What can hang from each mark:
Q: G S
H: M W
M: H K V
W: H P V
V: M W
G: Q
P: W
S: P
K: M

Every row comes from one small tree of marks. The marks that hang from a mark follow it in brackets, in alphabetical order. Every link used is in the known rows. Which tree was each row made from?
Known rows:
M{K V{W{H}}}: [ 14  62  17 -17  22 -60  22   9  17 -24 -11  27 -20  12 -18 -19   5  23
  -5  -4 -39   2  -9]
V{M{H K} W}: [-13  13   6 -19  12 -35  30   8  28 -20  62  34 -26   3  -2   2   0  19
 -19 -15 -20  -2 -24]
M{V{W}}: [  2  24  -8 -13  23 -23  24  18  10  -8 -38  16 -14   3 -10  -6   4  10
  -2  -3 -17   3   2]
P{W{H{M{K}} V}}: [-26  13  16 -10  -8 -77   7   1  12 -16 -60  26  -5   3 -10 -26 -15  20
 -17  -4 -40  -2 -31]
S{P{W{H{M{K V}}}}}: [-21  21   0  -1 -20 -55   6  13  12 -28 -63  48 -18   0   1 -10  -2  20
 -21  -2 -31   8   8]
P{W{H{M} V}}: [-38  -2  -2  -9  -9 -72  -2   2   7  -7 -56   8   0  -3  -6 -27 -21   8
 -19   3 -33  -2 -27]
P{W{H V}}: [-15  18  14 -10   4 -65  13   1   9  -3 -27   5 -11   3   1 -43 -16  11
 -14   4 -30  -2 -27]
Q{G S{P{W{H V}}}}: [-25   1   4  -1 -25  16  29  14  -1   2 -59   5 -22  -7  13 -45 -13  22
  -4   7 -22   2 -10]
W{H{M} V}: [-27 -22  -9 -14 -13 -63 -25   0   3 -14 -47 -12   8   0 -11 -14 -20   7
 -22   3 -49  -4 -16]
G{Q{S{P{W{H V}}}}}: [  0 -11  -5 -14 -26  20  34  22   2 -15 -44   8 -23  -1  10 -57  -5  13
 -11   9 -24   3   7]
P{W{H V{M}}}: [-46   4  13 -19  -9 -62   2   0  22 -11 -31   9 -24  -6  11 -33 -23  14
 -22  -4 -32  -5 -34]
K{M{H V}}: [-43  18 -15 -22   3 -27 -12   3  21 -19  -9  13 -13  -1 -22   7  18  14
 -27  -7 -31   7  -4]
G{Q}: [ 10 -11  -8 -11 -13  36   6   5   0  -3 -14   3  -8  -1  -3 -12  -1  -3
   8  -1   7  -1  10]
S{P{W{H{M} V}}}: [-22 -19 -11  -2 -20 -60  -3  12   7 -11 -52  14  -9  -8  10 -30 -26   8
 -40   7 -40   0  -7]
M{H{W} K V}: [ -8   4  -9  -7  16 -52  30  -2  11 -27   1  35 -15  15 -14  -9  18  20
   0 -14 -24   5  -5]
V{W}: [ 19  27   2  -5  21 -10  19  15   7   4  19  10  -5   1  -4 -10  -4   2
  -3   0   0  -3  -8]
M{H{W} K}: [  7   8   5  -2  13 -41  30  -3   7 -14  56  29  -8  13  -7 -12  11  12
  -3 -11  -5   0 -15]
S{P}: [ 17 -20 -10   9 -11  10  -2  10   0  -6  -2   6  -9  -4  17  -5  -5   0
 -22   5  -9   2  20]
H{M}: [-22 -17 -14   0 -13  -8 -16   3  -1  -2 -26   4  10  -6  -8  17  -5  -1
  -5  -2  -3   0   0]
V{M{K} W}: [  2  29  18 -13   9 -12  16  11  25 -13   4  32 -25  -2   1   1  -6  15
 -10 -14 -10  -5 -21]
M{H}: [-12 -11 -13  -6   4 -24  12  -3   4  -8  57   3  -1   4  -2   3   7   3
  -8  -1  -8   3  -5]
K{M{V{W}}}: [ -7  60   3 -20  21 -16  -2  18  25  -9 -52  19 -18  -4 -24  -6   8  11
 -21  -7 -21   1  -8]
M{H{W{P}} V}: [ -4 -42 -29  -4  21 -68  16   1   8 -21  34  13 -21   6   4 -25  12   9
  16  -3 -28   7 -11]

Write each row's tree:
[-36 -45  -3 -22  -6 -45   9  -5  24 -31  -7  16 -24   4   2  -5  -6  23
 -31 -14 -53  -2 -28] : W{V{M{H K}}}
[ 16 -25 -19  -4 -31  83  22  23  -7  -9 -16   4 -13  -4   9 -14  11   3
   5   6   7   5  32] : G{Q{S{P}}}
[ -9 -62 -13  -7  -8 -83 -28  -1   5 -15 -19 -15  -1  -5   1 -32 -18   9
  -4   7 -61  -1 -25] : W{H{M} P V}
[-22   8  -4  12 -23  72  38  16  -6  16 -35  22 -19 -10  17 -15   2  13
  12   2  26   5   6] : Q{G S{P{W}}}
[  7 -76 -23  -5  20 -76  16   1   7 -16  30  -1 -15   7  10 -46  -5   9
   2  -1 -43   0 -30] : M{H{W{P V}}}
[ -7  24  12  -6 -14 -47 -13  -3   6 -15   2  14   6   3 -16   3  -3  12
  -5  -4 -23   0 -10] : W{H{M{K}}}
[-20  -9 -20 -12  17 -59  -7   1  22 -20  21  17 -23   0  -9 -25  17  12
  -1  -8 -32   6 -20] : K{M{H{W{P}} V}}
[-30 -12  20 -13  -6 -31  18   2  25 -17 -71  35 -32  -3  10 -20 -14  22
 -18 -14 -27  -4 -34] : P{W{V{M{K}}}}
[-50  34  -5 -12  -8 -64  -1   4   9 -11 -52  24  -5  -3 -11  -7  -2  11
  -4  -1 -17   5  -7] : P{W{H{M{V}}}}
[-20 -84  -5 -16   0 -65   6  -5  26 -32  23  14 -33   1  15 -21  -6  25
 -11  -9 -61   0 -38] : W{P V{M{H K}}}
[ -8  -6   6  -2 -20 -66   6  12  12 -21 -56  33 -14  -1   7 -32 -20  18
 -39   1 -48   0 -11] : S{P{W{H{M{K}} V}}}
[-25  -3   3 -10  -1 -39  17  -6  21 -21  49  33 -21   3   2  -3   2  15
 -10 -21  -8  -2 -25] : V{M{H{W} K}}
[-23  -9  19 -21 -13 -56 -12  -7  23 -28 -29   7 -21   1   0 -20 -17  23
 -23 -10 -56  -5 -30] : W{H V{M{K}}}
[  7  32   7   6 -10 -32  11   8   6  -4  25  20 -15  -3  19 -32 -10   4
 -17   9  -4   3   3] : S{P{W{H}}}
[-25 -25  -5   4 -22  51  38  20  -3   6 -89  12 -24  -9  16 -30 -11  19
   0   3  -9   3  -2] : Q{G S{P{W{V}}}}
[-32 -11   4 -14  -8 -24  10  -6  21 -25  45  25 -20   2   2  11   5  16
 -16 -15 -20   0 -18] : V{M{H K}}
[ -3 -36 -12   4   4 -57  -2   5   8 -26 -61  33 -14   2  -6 -11   5  17
  23 -11 -29   4 -11] : H{M{K V} W{P}}
[ -6 -45  15 -14  -7 -76 -16  -7  24 -31  -7   4 -31  -2  13 -38 -16  25
  -4  -6 -66  -2 -39] : W{H P V{M{K}}}
[ 11 -67  -5   3   3 -66  -1   7   7 -20 -57  19 -11   2   0 -32 -12  15
   7  -8 -43  -3 -30] : H{M{K} W{P V}}
[-33 -42  -1 -10 -14 -44  28   8  28 -30 -13  43 -39  -2  25 -22 -12  24
 -46 -10 -43   1 -19] : S{P{W{V{M{H K}}}}}
[ -5 -73   5 -11  -5 -42  -8  -1  22 -26 -38  10 -32  -4  17 -24 -12  22
  -3  -9 -55  -3 -32] : W{P V{M{K}}}
[-49  21  -8   6 -40  29  16  15  -5  10 -34  19  -9 -14   6 -13  -7  14
   8   4   9   4   1] : Q{G S{P{W{H{M}}}}}
[ -5  10  -1   9 -12  38  38  20  -3   0  -7  22 -13  -2  18 -15  11   7
  -2   7  13   6  14] : Q{S{P{W}}}
[ -4 -43 -12 -13  17 -69 -10   2  21 -14  20   1 -18  -2  -4 -47  -1  11
 -16  -5 -46  -1 -39] : K{M{H{W{P V}}}}
[-10  42   9 -18   6 -42   1   7  22  -8  42   7 -17  -6   1 -14 -16   9
 -14  -5 -16  -6 -23] : V{M W{H}}
